Each row was made from one walk, in order. Every step used is in the known rows, and no mark comes twice. Write each row's walk.
In the rows, 128 means zero.
Known rows:
sobes rulo vuvik: [133  99 134 128 118  82 145 204 145 136 128 128 131 109 123 168 133 131
 169 123 163 148 149 126 142 113 177 119 116 144 177 100 176 160 125 126
 121 149 101  93 140 140 120 179 130 147 194  99 108 165 136 169 140 206
 136  97 108  97 130  86 157 123 158 111 113  91 137 111 109 117 170 129]
gomu rulo ruleni gabar vuvik: [110  91 127 130  68  90 154 142 196 118 182 213 190 151 128  95 135 112
 179 135 119 171 169 116 140  64 169 119 110 172 132 167 134 140 151 157
 127 129 130 106 140 134 100 191 119 124 184 110 131 158 158 126 107 128
 141 102 116 107 106  57 161 107 155 132 103 168 149 107 113 113 169 106]
sobes rulo ruleni: [135  97 135 123 107  93 150 205 147 148 132 140 140 107 126 167 128 130
 150 136 164 152 159 109 146  60 180 122 113 135 178 108 173 130 118 144
 119 164 126  91 134 126 111 160 137 146 170  82 124 144 153 182 135 162
 138  96 126  90 134  71 157 113 157 123 108 154 149 109 130 112 175 147]
vuvik gabar ruleni: [129 113 126  99 134 105 136 149 107  83 155 154 107 130 144 111 150  93
 159 124 125 144 143 114 116  84 144 129 129 151 170 112 149 157 151 136
 123 149 129  94 150 119 117 175 134 133 184 105 119 140 171 153 140 170
 153  88 113 126 111  97 137 107 173 154  95 122 172 131 149  95 126  75]
gomu rulo vuvik: [108  94 115 153  94  76 150 147 155 107 129 196 156 128 137 106 140  93
 155 138 162 147 149 116 142 121 163 126 107 164 126 146 146 167 137 126
 128 139 105 127 138 146 100 200 125 127 178 121 118 159 139 148 142 167
 134  93 111 117 122  86 161 108 139 120 107  96 118 106 123  99 150  94]
gabar gomu rulo ruleni: [114  88 106 154  70  84 144 169 148 132 132 216 161 137 130 120 133 118
 152 133 142 112 162 102 163  43 171 108 105 175 119 140 157 138 138 129
 130 146 127 158 123 134  87 176 137 126 168 119 150 131 162 194 132 138
 149 118 147 100 107  68 164 101 149 137  90 164 139  95 138 115 120 115]
sobes rulo ruleni gabar: [136 107 146 125 124  97 159 206 134 144 196 136 165 125 116 161 132 151
 175 136 140 181 180 136 154  47 170 119 109 137 194 113 165 142 131 133
 118 151 134  78 139 126 120 173 125 139 179  75 127 158 155 151 116 188
 128 111 129  83 136  81 163 108 170 129  95 146 146 104 122 120 167 140]
rulo ruleni gabar vuvik: [130 107 130 128 108 102 152 153 176 110 188 176 187 144 119 101 138 153
 172 132 131 167 177 119 145  77 172 104 126 170 167 129 139 128 159 171
 116 139 126  84 142 130 117 160 136 128 193  97 128 159 172 135 109 151
 141 107 132 110 112  69 159 105 160 133  99 169 169 133 117 118 153 113]
ruleni gabar gomu: [136 115 119 137 125  81 156 168 142 128 174 173 160 149 138 116 147 153
 162 131 124 125 152 134 135 103 160 117 121 158 176 108 122 147 158 126
 116 154 134 133 148 132 117 154 135 119 189  91 120 154 191 162 113 156
 146 130 148 131 105 130 150 116 169 142  94 136 147 122 123 105  92 100]
sigafir gabar ruleni rulo: [117  95  95 142  83 131 120 164 131  93 127 155 143 129 130 111 142 129
 172 143 168 169 121 102 128  76 127 136 123 187 170 107 189 157 114 145
 113 159 109  91 182 149 125 185 135 122 148 132 108 157 156 146 133 162
 180  83 116 127 106  98 160 103 140 137 105 129 158 126 134  84 146  68]
rulo gomu: [ 98 101 113 130 121  80 133 116 161 125 119 171 141 134 135 134 141 116
 137 125 170 129 112 108 108  84 161 115 112 158 159 117 155 157 143 117
 111 152 130 136 140  98  95 185 131 123 177  87 115 148 117 138 138 156
 142 131 108 136 124 121 155 121 143 129  99 147 185 126 138 114 145 118]
sigafir gabar vuvik rulo: [123 104  89 125  65 118 157 130 173  65 126 138 167 110 139 105 139 175
 183 132 173 112 137 106 126 124 167  98 117 142 153 103 137 140 126 150
 133 149  98 107 166 134 110 165 134 118 219 100 135 154 150 150 132 171
 185  71 105 122 105 100 118 103 133 141 111  94 165 117 132 129 146 121]
ruleni rulo sobes: [128  90 129 140  69  89 139 180 163 117 110 129 130 130 140 139 130 123
 144 132 141 152 138  71 134  98 140 119 121 179 180 119 196 171 129 144
 130 157 127 104 135 128 117 164 131 134 182 147 112 143 111 186 149 167
 130 128 110 168 112 128 171 106 162 133 104 156 134 117 121  92 143  85]
gabar vuvik: [118 105 129 122  96 101 151 145 195 108 127 153 136 127 142 114 149 145
 170 138 136 130 138 106 118 122 165 106 117 172 179 126 141 147 146 166
 136 152 128 103 141 137 116 161 131 139 185 118 116 147 141 129 123 121
 144 100 111 132 100  96 140 111 159 129 107 112 158 126 123 115 142 117]
gabar vuvik rulo: [127 105 116 125  76 106 168 137 182  89 114 135 150 129 133 120 136 156
 169 138 139  96 133 101 122 112 159  94 132 145 159  98 133 151 153 161
 140 140 114  97 137 127 121 165 129 124 212  97 147 144 136 131 136 139
 135  94 107 113 100 110 125 109 147 151 111  98 168 116 126 124 128 108]
sigafir gabar vuvik rulo sobes: [132  87  99 136  35 134 153 137 186  54 125 103 169 111 132  99 115 157
 179 138 148 120 133  64 135 133 157  90 120 136 140 113 134 164 116 150
 138 136 114  90 170 136 112 172 122 127 218 108 131 133 116 158 146 203
 185  91 106 160  99 106 122 117 144 135 108 125 144 112 130 114 153 107]
zigateb rulo: [127 103 127 134 105  85 153 170 167 141 140 124 145 115 141 109 145 122
 139 143 146 142 123 106 123  91 152 120 111 173 190 155 117 151 134 138
 122 144 128 106 136 128 123 162 125 125 181 115 124 140 148 141 145 149
 141 127 122 116 109  90 158 110 135 146 106 127 125 144 120 107 132 132]
gomu rulo: [102  91 126 145  91  77 161 134 159 131 121 215 136 121 142 101 132 102
 141 134 156 155 143 115 143  90 151 110 125 166 139 149 132 145 132 126
 119 134 129 129 149 131  92 192 119 122 159 112 116 149 125 145 135 108
 136 109 118 116 107 113 159 113 141 140 112 116 145 113 129 109 144 113]
sobes rulo: [122 109 132 134 124  93 145 197 153 135 125 143 123 115 134 166 138 144
 163 138 147 154 136 113 129  96 175 111 116 141 197  99 157 158 134 138
 124 159 133 102 146 124 105 157 126 144 181  87 122 160 134 160 136 155
 135 116 115 104 117 111 142 110 152 122 121 111 154 124 131 120 160 135]
ruleni gabar gomu rulo zigateb: [102  91 111 147  82  89 162 171 148 129 181 230 171 173 138 114 131 121
 153 131 101 119 171 113 135  79 170 106 117 165 138 133 129 137 155 123
 111 145 147 143 126 129  86 183 132 121 173 117 100 162 174 133 122 171
 152 168 148 153 100 167 165 116 154 152  96 147 197  99 123 109 124  97]
sigafir gabar: [122 103 108 144 116 119 145 146 163 102 137 174 135 102 146 104 128 131
 175 135 178 137 132 109 129 114 161 101 126 156 159 118 141 141 107 126
 121 149 105 112 167 131 106 178 132 114 149  99 125 153 147 158 143 159
 184  82 111 114 104 123 139 117 139 146 104 122 148 122 139 104 139 119]
vuvik gabar: [121 109 136 110 106  81 156 166 142 107 149 158 101 125 149 126 153 103
 158 135 137 110 141 118 135 110 144 117 126 156 160 115 159 150 140 132
 118 144 133 109 142 125 116 167 125 122 199 106 119 135 163 169 135 176
 144 105 114 128 103 122 140 118 159 147  91 126 150 124 144  99 136 117]
gabar vuvik rulo sobes: [123  82 125 118  50 102 166 145 185  84 120 102 156 120 134 125 130 148
 171 127 134 127 135  66 125 119 152  99 120 130 150 104 125 161 134 158
 135 134 135  97 147 125 112 156 125 143 228 107 139 133 105 162 141 167
 133 109 114 167 104 105 139 122 160 139 109 138 147 107 119 125 140  96]
sigafir gabar vuvik: [119 106 104 129  88 140 132 138 195  86 136 166 144 118 130  96 132 155
 179 134 164 128 139 110 121 129 172  94 110 178 153 119 140 145 127 161
 128 148 107  96 170 136 105 173 141 119 178 102 122 153 160 141 117 138
 188  86 112 122 102  96 133 118 148 133 102 110 164 132 126 102 151 123]
gabar ruleni rulo sobes: [129  85 119 138  73 104 123 162 132 116 113 124 138 125 139 126 130 116
 150 130 131 191 134  70 125  66 140 134 125 172 173 117 180 176 137 148
 121 162 144  86 153 117 113 172 132 134 167 147 101 144 110 162 145 173
 132 123 127 172 104 107 173 103 153 125 119 159 140 130 129  90 150  57]
zigateb rulo gomu: [107 101 117 138 109  79 154 138 153 138 133 131 155 116 145 125 133 119
 134 117 158 139  95 112 111  93 154 118 115 172 173 168 128 165 126 128
 123 155 123 129 142 111 114 190 128 128 186  87 112 142 129 135 132 176
 143 157 112 109 128 101 162 119 143 134 103 159 171 149 125 112 142 110]

Write each row's walk:
[129 100 115 133  95 103 145 180 132 132 175 170 183 147 134 128 140 144
 170 139 141 124 179 122 168  51 165 113 122 149 166 116 155 136 162 125
 117 143 127 120 124 130 110 161 135 135 180  90 125 154 186 177 114 166
 133 126 146 114 117  97 155 105 161 137  77 159 134 121 130 108 108 105] => rulo ruleni gabar gomu
[117 106  90 142  87 121 141 174 147 110 138 173 152 125 132 121 129 155
 164 145 172 102 137 109 143 108 167  98 110 165 159 106 140 139 118 119
 120 148 117 137 154 131 110 162 138 121 167 105 128 154 193 186 130 163
 190 118 134 123 109 128 144 115 148 154  91 129 138 120 140  98 100  97] => sigafir gabar gomu
[130 100 120 128  98  86 158 224 126 153 178 153 173 141 124 166 132 168
 174 129 135 141 180 122 160  44 185 107 111 126 189  89 173 145 147 136
 117 147 135 114 124 129 112 150 134 142 194  72 115 148 191 185 129 195
 139 126 147  84 120  96 149 104 171 135  99 162 141 108 125 127 134 121] => sobes rulo ruleni gabar gomu
[114  97 120 132  90  88 150  88 180  91 176 140 190 141 132 122 146 163
 178 132 142 121 117 122  88 110 168 110 115 146 160 113 124 164 163 145
 123 139 124 114 135 116 108 178 127 128 251  72 111 153 135 108 111 185
 140 131 117 132 108 132 142 113 153 141 100 133 211 111 125 151 149  98] => ruleni gabar vuvik rulo gomu
[132  80 122 130  78  97 162 144 143  98 114 112 151 121 145 121 128 130
 167 127 150 130 141  70 134  94 145 114 125 114 157  94 121 177 141 129
 122 133 126 116 140 118 103 151 131 131 208 110 143 139 107 181 156 189
 135 118 120 164 107 122 140 113 162 136 109 139 135 107 134 110 119  94] => vuvik rulo sobes
[142  96 138 120  86  92 143 191 146  93 137 147 108 123 133 144 148  95
 150 127 151 127 126 128 145 131 152 130 130 176 172 107 215 164 133 131
 131 162 107  88 134 147 133 180 129 118 222 142 100 152 161 194 146 226
 138  91 116 110 112 107 188 124 161 128  82 106 140 128 116  86 147  97] => ruleni rulo vuvik gabar
[113 106 123 127 127  84 132 160 149 145 132 143 122 120 137 178 122 142
 151 120 156 142 112 116 104  90 177 115 118 138 194 105 169 161 125 132
 126 158 137 128 142 109  98 183 130 143 191  72 108 156 117 151 134 171
 135 138 116 102 126 125 163 119 152 118 112 134 187 115 125 119 170 130] => sobes rulo gomu
[133  98 129 120  85  88 172 130 178  94 177 128 169 144 136 115 144 171
 183 136 124 143 147 119 119 101 159  86 126 137 172 111 121 151 165 160
 132 121 126  83 142 132 129 158 127 123 239  84 129 156 149 113 129 170
 144  93 115 121  93 129 130 114 154 149 111 111 174 129 110 126 133  91] => ruleni gabar vuvik rulo
[124 111 128 144 106  98 154 184 160 127 142 112 155 111 141 120 142 108
 152 126 170 139 125 121 137 123 156 131 110 173 170 172 131 165 141 133
 127 150 109  91 131 147 130 179 122 134 194 121 110 154 146 156 138 205
 135 114 117 113 132  75 163 114 141 134 104  88 130 147 114 108 136 115] => zigateb rulo vuvik
[129 106 107 138  86 128 117 169 130  88 121 150 145 121 139 126 141 116
 177 128 174 167 133 111 156 100 154 146 123 182 151 108 217 169 116 134
 113 167  82  81 172 147 126 191 127 117 168 145  96 159 152 160 143 217
 172  74 112 125 104  70 173 107 143 123 108  91 125 124 134  86 156  63] => sigafir gabar ruleni rulo vuvik
[104 106 108 139 111  81 141 112 145  98 107 146 159 124 141 130 146 132
 132 117 165 103 113 101 113  75 137 111 129 128 155 104 152 157 146 123
 130 137 125 130 138 109 103 185 128 129 223  89 139 137 104 135 144 184
 139 125  99 112 123 141 155 105 143 137  95 124 189 110 135 124 135  94] => vuvik rulo gomu
[126  94 143 123 121  96 149 168 144 128 180 161 170 146 122 115 137 127
 161 130 155 175 164 114 159  50 157 124 131 152 169 140 145 135 141 133
 110 136 128  97 150 124 122 164 119 131 167  85 126 162 157 146 116 170
 138 109 132 115 128  86 164 102 155 139  85 161 147 125 131 100 137 121] => rulo ruleni gabar
[135 101 129 134  74  92 158 171 195 130 206 130 194 138 126 111 142 148
 167 134 116 149 150 126 132  71 161 112 105 174 188 179 107 131 147 166
 125 138 137  88 138 130 130 161 129 130 200 104 127 139 168 124 104 169
 125 108 118 100 124  52 161 108 152 140 109 173 141 147 111 121 168 122] => zigateb rulo ruleni gabar vuvik
[111  94 116 136  81  71 155 158 157 115 136 212 153 131 143 125 137 116
 146 134 152 101 151 115 164 110 174 111 110 165 121 130 151 166 151 110
 128 150 112 148 124 146  91 186 137 133 198 122 117 152 164 187 140 170
 140 109 136 101 116  86 165 117 146 128  94  96 115  98 122 112 124  85] => gabar gomu rulo vuvik
[114 111  86 134 123 138 130 135 126  87 141 165 147 115 138 103 125 126
 169 134 167 170 133  99 119  84 144 118 125 168 158 110 130 149 116 148
 118 160 119  98 181 132  97 176 142 130 134 103 121 154 157 136 133 160
 188  79 111 130 104  90 131 100 149 144 118 122 155 130 147  96 135  78] => sigafir gabar ruleni
[133  95 144 108 104  90 147 207 137 101 160 119 102 114 135 173 139 106
 171 112 150 123 147 141 139 130 168 124 123 130 163  91 182 168 125 132
 136 154 115  82 142 135 117 173 129 143 244 102 101 149 168 188 151 240
 132  93 117 106 121  91 152 115 163 114  99  86 147 111 123 109 162 128] => sobes rulo vuvik gabar
[128 104 114 144 101  75 163 151 143 135 178 219 180 148 138 114 128 127
 157 134 127 134 154 129 134  81 170 114 104 162 139 130 139 153 159 120
 120 151 137 155 129 139  84 170 133 119 190 104 116 165 185 142 134 138
 149 138 149 114  95 148 172 106 166 158  95 139 138 111 117 109 108  82] => ruleni gabar gomu rulo
[134  96 130 120 109  96 154 229 123 109 157 137 106 117 128 181 144 144
 163 126 137  88 150 131 154 132 184 107 113 118 177  83 180 157 137 128
 130 161 115 116 118 135 110 150 137 144 252  92 102 146 202 224 146 252
 148 110 140 108 114 103 154 122 159 112  88  83 131 118 119 117 136 115] => sobes rulo vuvik gabar gomu
[130 106 136 121 106  95 164 196 149  91 155 117 130 117 139 113 148  95
 156 129 138 115 135 127 138 135 144 127 117 165 162 156 130 162 123 130
 131 150 107  91 128 143 123 171 124 133 232 129 111 144 166 179 146 238
 136 100 112 105 118  76 158 119 160 149  92 102 124 150 130  98 150 106] => zigateb rulo vuvik gabar
[115  86 107 138  50  90 153 164 146  91 150 187 129 142 145 109 130 108
 150 134 108  87 163  84 139 106 156 106 105 162 116 132 141 159 133 120
 121 150 140 151 130 132  72 178 131 127 226 122 121 125 162 226 159 181
 164 136 147 156  91 138 165 117 166 136  88 147 130 103 141 109 117  84] => vuvik gabar gomu rulo sobes
[138  95 131 148 101  72 145 184 168 122 104 147 130 125 143 156 145 123
 150 136 161 149 128 107 150 107 150 130 123 178 180 114 212 172 141 138
 125 160 107  96 127 140 128 182 120 119 174 145 103 155 136 175 135 194
 137 106 106 129 122 105 173 117 150 118  99 100 130 136 110  91 152  93] => ruleni rulo vuvik
[125  95 129 141  79  98 151 183 166 131 132  97 156 112 154 112 121 125
 151 127 144 145 128  86 128 104 144 117 120 167 175 162 108 173 118 138
 116 150 133  98 138 128 102 162 125 127 189 121 126 129 118 161 141 193
 137 140 116 155 111  99 164 121 156 130 110 156 116 141 116  98 154 107] => zigateb rulo sobes
[132 107 139 111 119  86 150 166 134  78 146 150 105 124 137 131 143  99
 155 130 151 119 157 132 151 136 152 119 121 149 152 123 160 163 144 131
 138 147 106 101 135 140 114 187 120 123 221 114 111 147 163 185 133 226
 139  89 118 129 113 106 153 113 160 138  83  85 145 132 131  94 132 103] => rulo vuvik gabar
[139 106 128 110  97  97 157 197 134  94 153 157 122 135 145 143 156 117
 156 134 136  73 160 118 153 140 163 104 129 157 150 110 168 164 156 125
 138 156 111 131 127 139 109 164 132 140 232 115 113 137 199 221 137 230
 158 111 143 121 108 108 146 124 169 136  80  94 133 120 136 101  96  86] => rulo vuvik gabar gomu
[125  92 101 131  86 101 169 155 144 105 124 146 150 135 133 126 136 125
 160 132 140 114 142  93 132  85 158 108 130 121 167  99 149 132 141 133
 121 139 132  97 144 123 102 170 122 132 174 101 125 156 119 133 137 191
 142 141 115 143 127 145 144 114 150 145 102 115 201 116 145 121 114 115] => vuvik rulo zigateb
[131  99 131 123 102  83 149 147 197 108 181 172 156 139 123 113 145 149
 177 140 121 153 144 125 113 110 162 100 112 177 184 131 124 148 168 159
 123 138 129  90 146 127 119 169 124 122 193  98 110 171 153 106 113 128
 140 112 114 136  93 104 144 123 153 145 117 126 167 135 109 117 143 101] => ruleni gabar vuvik
[111  97 100 142 102  84 118 131 135 116 112 159 137 141 126 149 145 116
 133 128 153 162  95  92 106  56 139 137 131 176 167 109 202 171 139 141
 123 160 139 112 144 113 103 195 141 130 172 120 102 149 124 130 128 174
 141 128 115 132 123 110 183  98 142 131 118 152 182 127 134  99 148  65] => gabar ruleni rulo gomu
[130 102 123 109 111 103 141 185 100  88 157 113 141 115 140 112 158  82
 168 126 135 135 130 115 133 121 145 146 116 155 153 158 125 164 151 132
 124 156 113  77 154 145 138 186 121 140 224 126 106 137 171 158 148 248
 135  94 127 111 115  59 162 110 160 154 105  90 128 149 137  89 142  75] => zigateb rulo vuvik gabar ruleni
[108  96 120 116 105  96 122 134 125  93 147 158 114 144 136 146 158  98
 135 131 132 144 105 118 104  82 130 138 127 159 161 117 220 166 141 128
 117 172 134 112 149 111 116 194 132 126 210 111  97 133 149 158 138 206
 145 109 111 137 115 130 183 103 151 131 101 150 211 137 133  95 140  55] => vuvik gabar ruleni rulo gomu
[130  99 127 118  71  96 176 151 171  85 180 146 187 148 121 124 134 163
 174 117 108 124 157 103 113  92 166 108 134 124 185 126 129 139 163 153
 122 136 132  70 145 125 119 164 118 124 209  90 113 160 137  92 117 186
 149 123 128 147 109 148 145 115 144 153  95 119 218 120 114 131 137  97] => ruleni gabar vuvik rulo zigateb
[140  93 115 126 110 100 126 174 137 114 113 140 143 147 135 143 160 118
 160 139 167 176 128 103 135  94 143 147 122 178 160 109 203 174 140 144
 121 164 112  74 154 126 125 189 129 125 161 150  98 159 131 149 134 208
 127  84 116 133 124  73 170 107 153 130 114 104 141 130 124  90 152  57] => gabar ruleni rulo vuvik
